Known rows, with every step that occurs
m-y:  -38  -35  -36 -117 -122 -100  -28   -5 -122  122  -83  -18   14  154   44  -57   16  152 -177  223 -243   10  128  -99  -47  -65  -29  -98  140  -21  112 -128  -72   78  -45  -63   68   29 -280  -80   43  -50
l-a-w-m-y-u-r:  -21   53 -348  172  128 -344   67  200   83 -152   72  166   32    7 -139   81 -146  151 -327 -130 -208   40  392  121  144 -115   -3   74   86  102   91 -165  -22   41   42 -156  248 -119   41 -129  -59   75
h-y-u-j:  -44    1  236   54  -50 -162  -81 -158 -159   63 -160 -186  -77    0   14   14  106   53  -84  101 -143  -74   80   95  -67  -13    8  117  164  -96    9  -29 -157  117  181   64   -5   56   95  -98   91   72
h-c-e-r-u-j:  136  -50  144 -219  157  307 -127   12   94  131   96 -143   -8   25   38 -166   23 -109   72    2  210   91 -127   59  330  144 -224  -67 -308  -40 -186  119   54  207    0  262 -262  -97   -9 -112   70   44
h-y-u-r-e-c:  -25   50  139  125  -76    1   38    7 -142  -49 -347  109 -177 -195  -10  -22  100  -37  -13    7 -108 -130   57  144  -49  -63   58  108  191  -38 -287  114  -88  -89  193  205  105   67  191 -140   33  -39
r-u-j:   -8  -97  220  -91  182    2 -126  -78  166  266  197 -100  113  -79  135   37  196  -51  118    2  102   24  -44   14  117  207 -134  104 -193  -87  -75 -113   20  145 -181   35 -329 -245 -115 -284  114  129
c-e-r-u-y:   -6  -42   84 -122 -156  216  -93  -14  -43  232  125 -153 -109  139   -2 -216  -34    6   -8 -138  301   33    9   38  156    1 -267  -44   60   50 -453   85  229  202 -175  116 -319  -10 -215   93    7  -21
u-y: -121  -72 -223 -122 -196  -97  -88  -71 -110  161 -163 -204  -88  -45   91  -13  -31  142 -139  184  -83   -1  202   25  -69 -115    5  -93    0 -192 -202    8  -48   22  -68 -151   46  145  -67  -20   -5   28
h-y-m-w-a:  -75   66   52  173 -179 -161  121    1   87 -243  -14 -189  103   66   20   94  -20  -25   35   27    6   95  171 -120 -140    7   33 -137  221   51   72  -50 -136 -204  -38  -96 -111  281   45  293   64 -141
l-a-w-m-y-u:  -25   41 -360  122  170 -356   61  175   68 -172  209   -1  -21   50  -83   46  -87  103 -331  -96 -236   75  319  122  142 -161   48  102   61  140  138 -217  -51   61   25 -245  198  -92  -25  -37  -69  125
r-u-y-m-w-a: -161   67 -139   25 -116  -95   30  -84  148   33  149 -203  -11 -119  115   98  131 -205  133 -130  222   84   77   -2  -85   60   23    2  -60  -90 -195   -7  -13 -155 -347   25 -475 -149  -35  179   94  -58
u-y-m-w-a-l: -122   65 -254    7 -248  -30   55 -183   -7 -108   71 -162  159   25   31   60  -99    4   13  -74  184   41  158 -112 -209   -4  105 -121   45  -90  -15   12  -27 -172 -188 -120 -104   58   58  380   32 -179
h-c-e-r:  175  -51   37 -228   81  297  -63   76   -6  -10   10  -97  -98  126  -14 -186  -78  -17    1   62  127   78  -63  -11  288   -9 -168 -166 -257  -29 -151  140   44  113   51  112  -88   40  -58    6  -31  -16
r-e-c-h:   95  -57  108  -31  129  248   12   52   41   65   -3  -37  -53 -243   94 -149   79 -180  119   -5  -99   -3 -267  -43  -13    7   14  138 -133   76  -32  110   40 -120  113   41  306  -56   34  -96   76   64
u-j:   45 -156  198 -113   87  -18 -170 -123   68  207   13  -90  259   56  113   26   25  119  -39  107  -64   -3   65 -133   26  159 -151  -32 -137 -127   87 -123  -40  186   68  -84   96  -51  -24 -305   82  126
w-a-l-u-r-e:  161  157  300  -18  150   96   -4   64  148  -32   17  511 -165 -125   56 -226  196 -269   62 -121    8  -78   24 -102  324 -102    5   81  -60  -26  -44  -15  -47  117 -152 -171   40   44  -70 -127   -7 -100
c-e:   81  -91  118 -120   21  194  -77   97    2  199  -50 -188   28  324   33  -52  -15   72  -60  125  145  -50   47  -84  121  -73 -101 -107  -71  118 -163   35   37  130   -4 -125    5   47 -243  -67   12   34
r-u-y: -143  -25 -121  -93  -47  -65  -76  -33   27  239   51 -206 -169 -156  106    8  151  -18   36   67   82   25   86  140   52  -16    1   55  -76 -139 -299    0    4   -9 -290   -7 -387  -84 -151  -68   51   41
y-m-w:  -36  -79 -153   82  -73    1  130 -141  126 -197  190 -132  375  144  -61  224 -116  126  153  -53  133   37   88 -263 -213  122   13 -186  -72   49  152  -76   15 -306 -193 -106  -13  -22   29  301   73 -189
m-w-a-l:  155  149  105   -2    7   12   54  -26   53 -318  144   98   86  104  114  -30  -12 -129  327  -73   42   48   73 -249   45 -166  -21  -54 -172   17  267 -205  -45   29  -56 -185 -128 -137  -24  186  -73 -211
r-e-c-h-y:   48  -30  158   29   65  203   29   84   16   26  -90 -114 -100 -291   78 -174   96 -171   71   63 -135   11 -223   39   -8   -4   38  129   20   81  -69  125  -21 -125  156   72  284  109   70  -55   88   38
m-y-u-r-e-c-h:  -24   85  111   18 -122   52   10  -63 -257  104 -268  201  -95  -87  -43  -18   67  -43  -70  -54 -186 -105 -115   48 -144   -3   32  170  187   -7  100  102    0   21  143  327  238 -279   10 -147  160  -48
c-e-r-u-y-m:  -56  -70   16  -80 -183  227  -28  -65   -6  204  215 -182   -6  177  -53 -148  -66    2  -23 -222  407   40  -17   -9   65   99 -231  -77  114   89 -447  140  251   61 -248  124 -346   -6 -184  228   39  -45
e-c-h-y-m-w-a:   19   71  196   98  -51   49   94   81   53 -162   13 -107    3   -7  102   61   -4 -214  114 -216   50  158 -235   20 -189   32  131   93   77   16  259   93   56  -50  206   50  -76   96   86  161   12   24
a-w-m-y-h-c-e:  -52  -42 -390  124   24 -239   56  152   30  -75   78 -331   26  230  -92   43  -23   64 -232  405  -63   40 -155   55  -15   -6  116 -187   -5  229  135 -104  -83  -31  146  -15  113   36  -26   68 -213  161
e-c-h:   90  -71  136  -88  118  167   -9  103  -28   77   43  -34  -66   33   83    8   -9  -57   62 -125    0   72 -277   51  -63  -20   83  115 -126  -67  194   90  158   62  184  -18   40  -42  -78 -111  -49  136
c-h-y:  -20    0  246   76  -65  -86   -9   21 -117   44  -93 -276 -191   21  -77    6  -53  116   17  157 -144   52  -83   78  -17  -47   23  124  201   -3  374   84  -27   78  139  -39  100  185 -132   43   82   56
a-l:  116  -38    9 -147  117  169   18  -70 -111  -11  235   66   36  144  -43 -126  -62  167   89   43  114  -47    2  -76  112  -89   69   -4  -79  -25  124  -71   83   23 -100 -236  -80   10 -232   71 -106 -122
j-u-y: -113  -82 -106 -165   14 -111  -63  -49  -83   35 -185   72  -74    1   73  126  -98   97 -114  105   23  -20   90  100 -110   34  -52  -10  -63  -82  -18  -61  -16   76   38  -94 -277   77  173  -99   -9  169
e-c:   97 -111   -1 -150  121  154   -7  113   33   28   34   58    4   45  164  -21   42  -39    1  -84   -9   38  -83  -21  -36  -50   63  -24 -185  -95 -138  -33  100   12  104 -119  -52   24  -69 -178 -132   87
w-m-y:  -85   -9 -388  -11 -170  -51   28    9 -154  126   -7  -67  123  202   73   72   20  175 -184  369 -108  -35    4 -132 -121  -16   87  -94  114  322  174 -136  -33   42  -70 -105   33   33 -272  140    1  -93
a-l-u-j-p:  106  -31  285 -178  322   96  -99 -130  118  163  248  208    6   39   80 -114  219  168   45   29   86  -94   34   36  296  100   16  112  -19  -48  198  -77  -10  277 -165 -121    2  130  -78   39   54  -78
a-l-u-y:  -27   54  -22 -150   39   70  -95 -101    1  133  114  132  -59  -46  -68 -140   45  101  -93   96   85  -73   54  121  200  -93  168   69  -33 -111  -23    8   -9  153 -268 -126  -28  267  -89   85   -3 -113
l-a-w-m-y:  -13   -4 -381   98  164 -324   54  266  164 -149  217  -27   69   48  -59   12 -138  158 -357   -5 -251  130  364   67  182 -126   -5    0   54  157  136 -238  -46   62   -7 -320  218   58  -75  -63  -84  112
r-e-c-h-y-u:   39   20  164   47   71  180   31   -5  -95   16 -100  -95 -191 -281   49 -146  143 -214   93  -19 -115  -44 -259   78  -54  -43   94  226   18   78  -71  154  -32 -121  204  159  259  -52  139  -25  100   58
m-y-h-c:    8   13  -54 -104  -43  -75  -21  -19 -163   35  -91 -162  -53  152  -80  -51  -15   44  -16  252 -237   34  -76   17  -68  -52   67 -251   73 -133   81   45 -191  -53   90   94   75   47 -202  -31 -169   44

Rows
   0   14  -32   91  -75  -49  141  -77  182 -233  169  -42  253  145   41  164  -37  -91  156 -164  107   82   83 -313 -172   66    4 -162  -66   33  167  -92  -25 -245 -148 -170 -103  -70   10  281   39 -143 -> y-m-w-a
-100   64 -347   98 -180   -7   58  -80 -241   97 -162  118   64   20   -6   90   90   71 -113  253 -107 -154  -25 -100 -154   -4   84   27  156  328   51  -18  -54  -51  -15  119  172 -183  -79   70   89 -146 -> w-m-y-u-r-e
  30  -24  183  -13   22   91    2  127  -70   30  -73 -137 -117  -26   58  -21   -6  -33    2  -40  -51   98 -234  149  -78  -25  109  134   58  -40  158  117   77   64  251   22    7  169  -25  -44  -18  119 -> e-c-h-y
-105   55 -339   64 -206  -58   39  -67 -271  108 -146  128   59  167  -17  172   40  153 -158  212  -57 -138    4  -69 -179  -20  102   13  162  265  127  -55  -13   37   -1   85   28 -170 -145   77   34 -109 -> w-m-y-u-r
  75   10   81   31   53  128   10  -64 -128   13 -222  317 -120 -177  -14   34   98  -79  103 -163  -25 -189  -34    0  -53  -38    6  133  -80  -81 -254  104   30 -112  120  197  169 -323  174 -234   27  -32 -> y-u-r-e-c
-126  -55 -173  -48 -210 -156  -94 -123 -171  152 -116 -303 -107   44  -58   10  -78  115    5  124  -55  -35   52   58 -191 -116   54 -215   98 -249 -252  104  -88  -80   11 -111   77  152  -93   45 -239  114 -> u-y-h
  49  -91  104  -49  189  145   16   79   39  -66 -288  535   85 -157   41   99  -58  -22   49  -65   48  -91  -30    5    3  198 -145   20 -134   35 -133   -4   84  -36  145  111  -80  -56  328 -342    2   97 -> j-u-r-e-c
 -31 -137 -391  143   90 -312   84  136   98 -138  201 -145   18  102   -2  128  -14  150 -193  299  -91   29  -27  -76   -8  -39   58  -55 -128  192  182 -268   26  -43   38 -288  101    7  -12    3 -161  133 -> a-w-m
 -56   55   37 -105  -70   12 -177  -57   58  200  -52  -54 -199  -24 -151 -147   23  -50  -95   75   32  -20  -56  194  198  -48  -16 -132  -16 -169 -368  207  -77  166 -140  157   34  365   33   60 -106   57 -> l-u-y-h-c-e-r
  48  235   91   31  -81  -92  -21  -95   75 -240   84   66   -1   31   10  -32   31 -182  296  -55   35   18   26  -84   18 -173   72  -80  -57  -84  105  -97 -129   48 -109  -79  -49   50   65  253 -153 -148 -> m-w-a-l-u-y-h
  83  -69 -131   39  300 -308    8  267  266 -200  236   -6  -37  -19  -75  -42 -152  123 -224 -169 -240  136  414   71  290 -162  -79    5  -88  -99   29 -209  -28   28    3 -396  229   50  -21 -217 -110  179 -> l-a-w
  76  -61  132   53   22  235   12  104   32   58 -280  289   55 -261  -12  -22  -22  -11  107  -73  -48  -92  -68  -44   31   97  -88   46  -34  -18 -132  147   95 -107  111  159  337  -78  107 -284   66  -40 -> u-r-e-c-h
-129  101 -134   -8  -83   -9   53 -127   98   -2  262 -136   17  -97   76   42  113 -175  176 -173  321   69   31   28  -47   54   83   42  -41  -57 -136    4   37 -138 -380   10 -525 -154  -68  269   70 -132 -> r-u-y-m-w-a-l
  54 -104  235  -84    6   77  -88 -159   42  137  372   96   21  -80   31 -186   20    7  141 -263  112   90  -52  -85  139  180 -370   42  -39 -107 -167 -126  233  202 -203  107 -354 -189 -113  -78    2   18 -> e-r-u-j
-112  -70  -82  -95   -3 -147  -67  -99 -152   37 -148   -5  -75   80  -30  150 -123   73   17   55   42  -32  -19  131 -214   32  -25 -105    9 -133  -61   12  -39    2  115  -45 -259   88  162  -39 -192  251 -> j-u-y-h
  46   45  -36   59  -35   41  161 -126  118 -262  291   12  278  170   -5  103  -61  -60  202 -208  217   62   39 -292 -148   54   46 -130  -47   65  224  -92   33 -241 -177 -191 -138  -85  -10  374   13 -218 -> y-m-w-a-l
-117   11 -141  -82    2  -60  -78  -58   12  176   51 -322 -223 -154  -12   14  126 -106  163   93   91   30  -72  231   32   -3   75  -72 -134 -239 -321  131  -89 -104 -180  126 -385  -80  -97  -26 -124  118 -> r-u-y-h-c
-109  -33 -390  153  -17 -379   92   48  -81 -106  134 -137  -49  140  -36  107   47  110 -301  273 -171   -6  -49  -15 -116  -71  122   30   39  205  260 -257  -20    7   61 -102   90 -139  -10   44  -89   99 -> a-w-m-y-u
 -16    4 -351  149  154 -371   52  220  128 -148  243  -77   59  109 -138   25 -174  134 -256  -54 -231  113  266   88  109 -118   20  -84  112  122  105 -179  -66   -4   31 -301  249   70  -97  -25 -236  158 -> l-a-w-m-y-h
  93  -84   48   11   38  228    9  129   73   34 -287  368   98 -250   38  -37   12    1   67  -40  -49 -117   49  -86   54   77  -86  -52  -83  -34 -344   79   59 -138   58   87  282  -34  113 -333   21  -62 -> u-r-e-c
 142  201  177   11   50   -8    7  -18  164 -276  152  215   53   53   71  -33   74 -174  280  -50   14   25   61 -189  151 -165   15    1 -177   15  253 -194  -88  110 -149 -151  -80  -13   19  159  -24 -214 -> m-w-a-l-u
 -17    0   94   87  -46   95   77   42   24 -119   14 -194  116    0   17  118  -79  -52  101 -116   65  123 -223   71 -208   78  128   81   76   23  246  108   75  -92  169   96  -14  135  103  183   40   -4 -> e-c-h-y-m-w
 -19   14 -274  116  194 -337  -13  110  115  -89  211  -54  107   20  -54   42  -84   94 -352  -97 -227   81  298  109  126  -42   -3  126   41  108  184 -236  -67  154   89 -177  241 -130   68 -132   -3  181 -> l-a-w-m-y-u-j
  62   23  169   76   26  143   17  -79 -164   40 -206  254 -160 -181  -87   42   76  -88  132 -186  -25 -168 -157   38  -70  -17   34  222  -39  -60  -55  167   64  -67  175  249  237 -363  167 -198   87   -5 -> y-u-r-e-c-h
  -1  -29 -139 -182  -20  280  -38  -13   40   73  102 -226  -83    9  -32 -126  -39  -79  -29  -30  315  105  -72  100  181  113  -96 -144 -172  -46 -320  246   80  -27 -138  257 -326   11  -11  160   59  -39 -> h-c-e-r-u-y-m
 -74  -36  -75 -158   49    2 -112  -16 -111   72 -239 -116  -92  114  -36  109 -122   -7  -10  131  149  -13  -86  195  -90   57  -15 -145 -101  -95 -130  140  -89   38  175   99 -289   93  208  -29 -153  253 -> j-u-y-h-c-e
  27 -111  100  -64  131  -26   -5   48    2  -44 -261  500   60   43  -30  227 -137  159    7  -27   53  -87   91  -11    3  151 -179  -37  -90  -48   53  -73   78   65   80  -11 -226  -45  188 -301  -19  101 -> j-u-r
  13   58  133   70   41   13   50 -175  267 -152  297  108  384   85    0  110   22 -122  116 -200  206   51   17 -234  -34  188   27  -38  -82   25  259  -90  -38  -57 -217  -74  -72   -6  120  257  127 -163 -> y-m-w-a-l-u-j
 -18  -47  115  160  -66  184   79   79   55    4 -279  196  121 -270  -73   19  -53    1   10  -87   13  -72  -47   -1  -69  202  -18   12  168   19 -168  228   60 -241   95  211  292  104  170 -118  131  -82 -> u-r-e-c-h-y-m
  34   -2  265   49   96  184  -43  -82  -34  102  -91 -122  -47 -318   93 -127  146 -222   56  -35 -121  -53 -279   79  -63   82   20  254   10   41  -17  135  -51  -27  262  221  291  -88  219 -127  183  104 -> r-e-c-h-y-u-j
  21   24  211    8   26   68    0   42 -159   16  -67 -113 -224  -22   45   12   42  -94   35 -129  -49   39 -276  198 -134  -75  163  234   71  -53  171  127   57   60  291  108   -6   12   27  -29   -3  128 -> e-c-h-y-u
  40   22   27 -113 -131   58  -51  -22 -186   60   -8 -142  -52  257 -138 -193  -85   42  -19  106  -85   56 -129   13  -17  -19  -96 -287  163  -47  -64  109  -55   63   97  213   26   62 -224   79 -181   12 -> m-y-h-c-e-r
  45  -66  190  -14  176  153   17   76   12  -37 -266  474   44 -178   -7  129  -94  -30   90 -103   40  -77 -147   47  -29  211 -140  126 -100   47   78   68  121   -4  196  164  -21 -113  319 -300   77  124 -> j-u-r-e-c-h
 -75   77 -115  -57  -27   77   -1 -188   81  -20  198   74  156  -19 -119   -7  -35   98    6   20  195  -42   66   38   52    7  176   17  -24  -36   58   -3   -3   -6 -346  -48  -45  235   38  321   64 -241 -> a-l-u-y-m-w
  -8  123  237  176 -105  -24  110  -71  -53 -177  122 -212   11   75 -104   41  -96  -20  151  -83   85   94 -133  -15 -110   17  102   99  248   80  550   84   -2  -66   54  -34  -34  111  -29  389  105 -106 -> c-h-y-m-w-a-l
 -51   34  152  128 -126 -150   16  -26 -189  -28 -328   59 -198  -19  -86   75   34  126  -48   55 -117 -116  165  105  -42 -102   34   54  242  -98 -120   56  -96  -14  126   97    7   87   63  -99   29  -51 -> h-y-u-r
  19   31  232   62  -13   83    5   65 -158   13 -204   64 -173  -59  -12   65  -12  -43   26 -163  -13   -3 -220  203 -118  -11  123  207  104  -88  110  180   95   64  302  198   23   -6   94 -120    0   81 -> e-c-h-y-u-r
 137  198  204   56   23   13    7   18  171 -269   10  396   98    8   32   21   23 -117  278  -97   52   -7  125 -180  168 -104  -42  -16 -138  -20  196 -160  -60  109 -125  -66  -42  -35   80   65  -15 -258 -> m-w-a-l-u-r
   3    7   62  138   -8  201  105    4   96 -127   -9 -166  120 -250   34  -47   24 -166  167   -7  -21   42 -210  -42 -149  109   60   70   28  157   18  130   -9 -282   78  158  277   73  204  175  162  -91 -> r-e-c-h-y-m-w
  66  -83   48   50  -13  117    3   56   53   40 -292  307   74 -209  -35  -27  -16  102   60   76 -101 -136  178 -154  106   59 -167  -80  -34  -32 -261   38  -10 -149  -43   27  332  -38   43 -290   68 -112 -> u-r-e
 -52   49   27  -25 -166 -123   -5  -90 -268  101 -247  216  -63   99  -60   61   38  139 -139   45 -202 -123  125  -10 -105  -76    0   18  193  -82   65  -31  -45   70   41  172   82 -224 -106 -160   79  -80 -> m-y-u-r
-154  104  -41   18 -127 -162  -53  -76  225   26  -24   74   -1  -96   25   77  111 -128 -116   -8    4    6  151   -6   28  -15  105  -18  -17 -100  -91    5 -134   11 -308  -67   -3  275  117  161  132  -75 -> l-u-y-m-w-a
 -99  -72 -385  183  -35 -391   80   92   -6  -92  163 -213   36  187  -84   97  -23  146 -207  319 -177   31  -92  -29 -139  -22   93 -148   98  185  189 -229  -32  -59   84 -153  152   28  -82   74 -263  148 -> a-w-m-y-h
 124  -91  161 -113  -94  245  -59   31  -70  109  115  -45  -24  304  -42 -224 -130   86   -4 -107  190   -1   -1 -138  144  -40 -297 -125   52  103 -260   26  214  205  -29  -19  -56   50 -225   62  -54  -36 -> c-e-r
